Each row comes from the steps of one walk. Every step used is in the known rows, and no mark comes twice. Write the walk behind each row, first mark first.
Known rows
w-e-t-u-x-g: [-1.46  1.88  3.08  1.80  0.53 -3.41 -0.37 -0.24  1.05 -2.47  1.23 -1.28
 -1.25  0.03  0.77  0.32 -1.10 -0.23  1.18 -0.84 -1.22 -2.31]
e-t: [ 0.55  0.55 -1.90  1.13  0.05 -0.11  0.66  0.57 -0.71 -1.92 -0.48 -1.49
  2.39  1.37 -0.10  1.40 -2.68 -1.49 -0.07 -0.35 -4.43  2.56]
x-e-t-u-w: [ 1.31  0.55 -1.35  2.11  0.00 -0.67  0.04 -0.51 -0.58 -1.47  1.42 -0.59
 -1.09  2.46 -0.39 -4.15 -0.17  0.14  1.86 -0.12 -0.90 -2.40]
w-u-x-e-t: [-0.56  1.27 -0.36 -0.13 -0.08 -1.72  0.06  0.81  3.99 -1.31 -0.36 -0.08
 -0.36  0.54 -0.81 -2.62 -1.86 -2.36 -0.52  0.08 -0.94  3.84]
h-e: [-0.02  0.33 -0.11  0.95 -0.41  0.61 -0.56  1.41 -3.05 -0.35 -0.65  1.69
  0.95 -0.82 -0.17  2.97  0.45 -0.15  0.73  0.54  0.92  3.63]
h-e-w-u: [-0.21 -2.78  0.65 -2.42 -1.16  2.75 -0.51  1.38 -0.62  1.90 -0.16  1.02
  0.21 -1.84 -0.18 -0.58  3.67 -0.95  0.47 -0.35  3.49 -0.30]
e-w: [ 0.02 -2.48 -2.81  0.40 -1.00  1.16  0.66  0.96 -1.99 -0.56 -0.46 -1.14
  2.39  0.20  0.99  1.01 -0.30  0.24  2.06 -0.64 -0.34 -0.47]
t-u-x: [-0.50  1.11 -1.88 -0.29  0.30 -1.24  0.18  1.67 -4.73  0.04 -0.54 -1.08
  1.71 -1.10  0.75 -2.43 -3.91  0.43  1.70  0.29  0.72 -2.10]
e-t-u: [ 0.65  0.99 -1.70 -0.32  0.54  0.69  0.58  0.79 -2.69 -1.94  0.60 -1.71
  1.13  0.63 -0.22 -2.74 -2.63 -0.81 -0.94 -0.28 -2.03 -3.34]
g-h: [ 0.09  0.33 -2.54 -0.03  0.11  0.90  0.63  0.06  0.78 -0.34 -1.90  0.15
  2.12  0.62  0.88  2.84 -2.56 -0.48  0.62  1.20 -2.00  2.93]
t-u-x-g-h: [-1.29  2.79 -0.71 -0.59  0.78 -2.94  0.35 -0.42  0.83 -0.26 -0.34 -0.15
 -1.46  0.41  0.06 -2.06 -2.57  0.49  0.08  0.67 -0.72 -1.81]
h-g: [-0.63  0.81 -2.46  0.33 -0.86  0.00  1.41  1.35 -4.08 -0.55 -0.49  1.23
  1.06  0.09  0.48  2.20  0.82 -0.19  3.09  0.25 -2.56  2.15]
g-h-e: [ 0.23  0.50  0.26  0.43  0.27  0.92 -0.20 -0.02  0.65  1.03 -1.32  2.10
  0.21 -0.12 -0.17  4.43  0.27  0.06 -0.45  1.49  0.71  4.64]
x-g-h-e-w-u-t: [ 0.26 -0.98  1.33 -2.89 -0.22  2.83 -0.59 -2.72  4.48  0.69  0.08  2.07
 -2.26 -0.92 -1.14  0.66  4.26  0.80 -6.38 -0.32  1.62  1.37]
t-u-w: [ 0.83 -0.64 -2.63  0.02 -0.59  0.70 -0.09  0.62 -5.54  1.02 -0.12 -0.66
  1.80  0.28  1.15 -3.07 -1.48  0.07  4.46  0.02 -0.13 -3.74]
h-e-w-u-x-g: [-2.08 -0.97  2.33 -1.61 -1.06 -1.76 -0.81  0.69  1.17  1.91  0.33  1.23
 -1.82 -1.38 -0.89 -1.24  3.57 -0.59  0.72 -0.94  1.97  0.80]
w-e-t-u: [ 0.37  0.06  1.59  0.95  0.37  1.22 -0.11  0.57 -0.72 -2.49  0.78 -1.58
  0.90 -0.68  1.57  0.99 -0.94 -0.73  0.92 -0.18  0.18 -3.40]
w-e-t-u-x: [-0.31  0.47  2.04  1.53  0.69 -1.30 -0.15  0.46 -0.87 -0.93  0.21 -2.15
  1.18 -1.05  1.57  1.46 -2.47  0.03  1.56 -0.25  0.07 -1.90]

Write each row's walk
[-0.42 -0.68 -1.88  1.08 -0.16 -1.51  0.51  0.88 -0.69 -1.05  0.94 -0.89
 -1.23  0.14  0.55 -3.81 -0.21  2.11  1.46 -0.10  4.20 -4.13]
t-u-x-e-w
[ 0.52 -1.65  0.68  1.22 -0.69  1.28 -0.79  0.35 -3.78  0.18 -0.06 -0.29
  1.43 -1.11  2.85  0.80  0.30  0.24  6.30  0.13  2.06 -3.62]
t-u-w-e
[ 1.48 -2.52  0.31 -3.22 -0.03  4.92 -0.34 -2.00  2.63  2.21 -0.80  1.41
 -0.03 -1.93 -0.38  1.64  2.91  1.01 -6.02  0.30  2.60  2.23]
g-h-e-w-u-t
[ 1.50 -0.30 -1.57  0.60 -0.03  0.18  0.22 -0.26 -3.54  0.72  0.57 -1.85
  1.49  1.52  0.17 -2.83 -1.70 -0.29  2.67 -0.57 -3.15 -3.01]
e-t-u-w
[ 1.09  1.39  1.58 -0.43  1.34  1.17  0.08 -0.72  1.06  0.90  0.43  0.62
 -1.18  0.37 -1.30  0.18  0.27  0.43 -3.19  0.96  0.23 -0.73]
g-h-e-t-u
[-1.37 -0.10  1.94  1.25 -0.01 -2.89 -0.12 -1.13  3.45  2.40 -0.13  1.15
 -2.45  0.78 -0.77  3.20  2.42  2.03  0.11  0.02  0.66  2.87]
u-x-g-h-e-w
[-0.17  1.84 -1.15  3.30  0.34 -3.30  0.43  0.30  2.29 -2.28 -0.11 -0.42
  0.02  1.97 -0.61  0.72 -2.87 -0.24  0.04  0.07 -2.49  4.78]
u-x-e-t
[ 1.11 -2.95 -2.67 -3.15 -0.86  4.46  0.19 -0.46 -0.72 -0.74 -0.65 -0.94
  2.56 -1.71  0.72 -1.13  0.05 -0.37 -3.54 -0.95  0.48 -0.24]
e-w-u-t
[-1.01  3.12  2.82  1.02  0.77 -3.90 -0.52 -0.04 -1.16 -0.39  1.58  0.23
 -2.61  0.48 -1.91 -1.90  0.10  0.57 -1.60 -0.64 -0.66 -0.71]
h-e-t-u-x-g
[ 1.12 -2.65  0.08 -2.58 -0.76  4.59 -0.70 -0.59 -0.88  0.82 -0.14  1.05
  0.78 -2.44 -0.25  0.33  2.92  0.64 -4.72 -0.69  3.05  0.99]
h-e-w-u-t
[-0.16  2.98  2.54 -0.19  1.11 -1.02 -0.15 -1.38  2.59 -0.79  1.35  1.11
 -3.50  1.34 -1.98 -0.85  1.54  0.20 -3.42  0.38 -1.01 -1.48]
x-g-h-e-t-u
[ 1.87  0.12  1.65  0.36  0.82  0.61 -0.25 -1.78 -0.24  3.50  0.33  0.37
 -1.03  1.40 -0.96  0.15  1.19  1.02  0.27  0.71 -0.81 -0.56]
g-h-e-t-u-w
[-1.79 -0.98 -0.11 -2.76 -0.46 -1.50  0.34 -0.63  5.09  1.93 -0.84 -0.35
 -0.87  0.11  0.16 -1.57  0.53 -0.87  0.72 -0.27 -0.66  0.13]
e-w-u-x-g-h
[-0.72 -1.20 -2.13  2.54 -0.69 -2.22  0.47  0.70  1.26 -1.02 -0.06 -0.46
 -0.15  0.90  0.58  0.27 -0.28  1.34  2.17 -0.20  1.72  1.61]
u-x-e-w
[-1.13 -1.21  2.00 -2.84 -0.70  0.98 -0.39 -0.73  5.22  1.77  0.17  2.02
 -2.68 -0.49 -1.00 -0.18  4.88 -0.91 -1.11  0.02  1.76 -0.08]
x-g-h-e-w-u
[ 0.44  1.86  2.30  0.17  1.64 -1.30  0.04 -0.72  0.70  2.56 -0.12 -0.02
 -1.07  0.19 -1.29  0.37 -1.33  1.28 -2.54  0.92  0.10  1.05]
g-h-e-t-u-x
[ 0.08 -0.53  1.22  2.40 -0.15  0.57 -0.08  0.35  1.17 -2.55 -0.27 -1.12
  2.14  0.07  1.57  5.23 -1.08 -1.37  1.75 -0.28 -2.38  2.31]
w-e-t
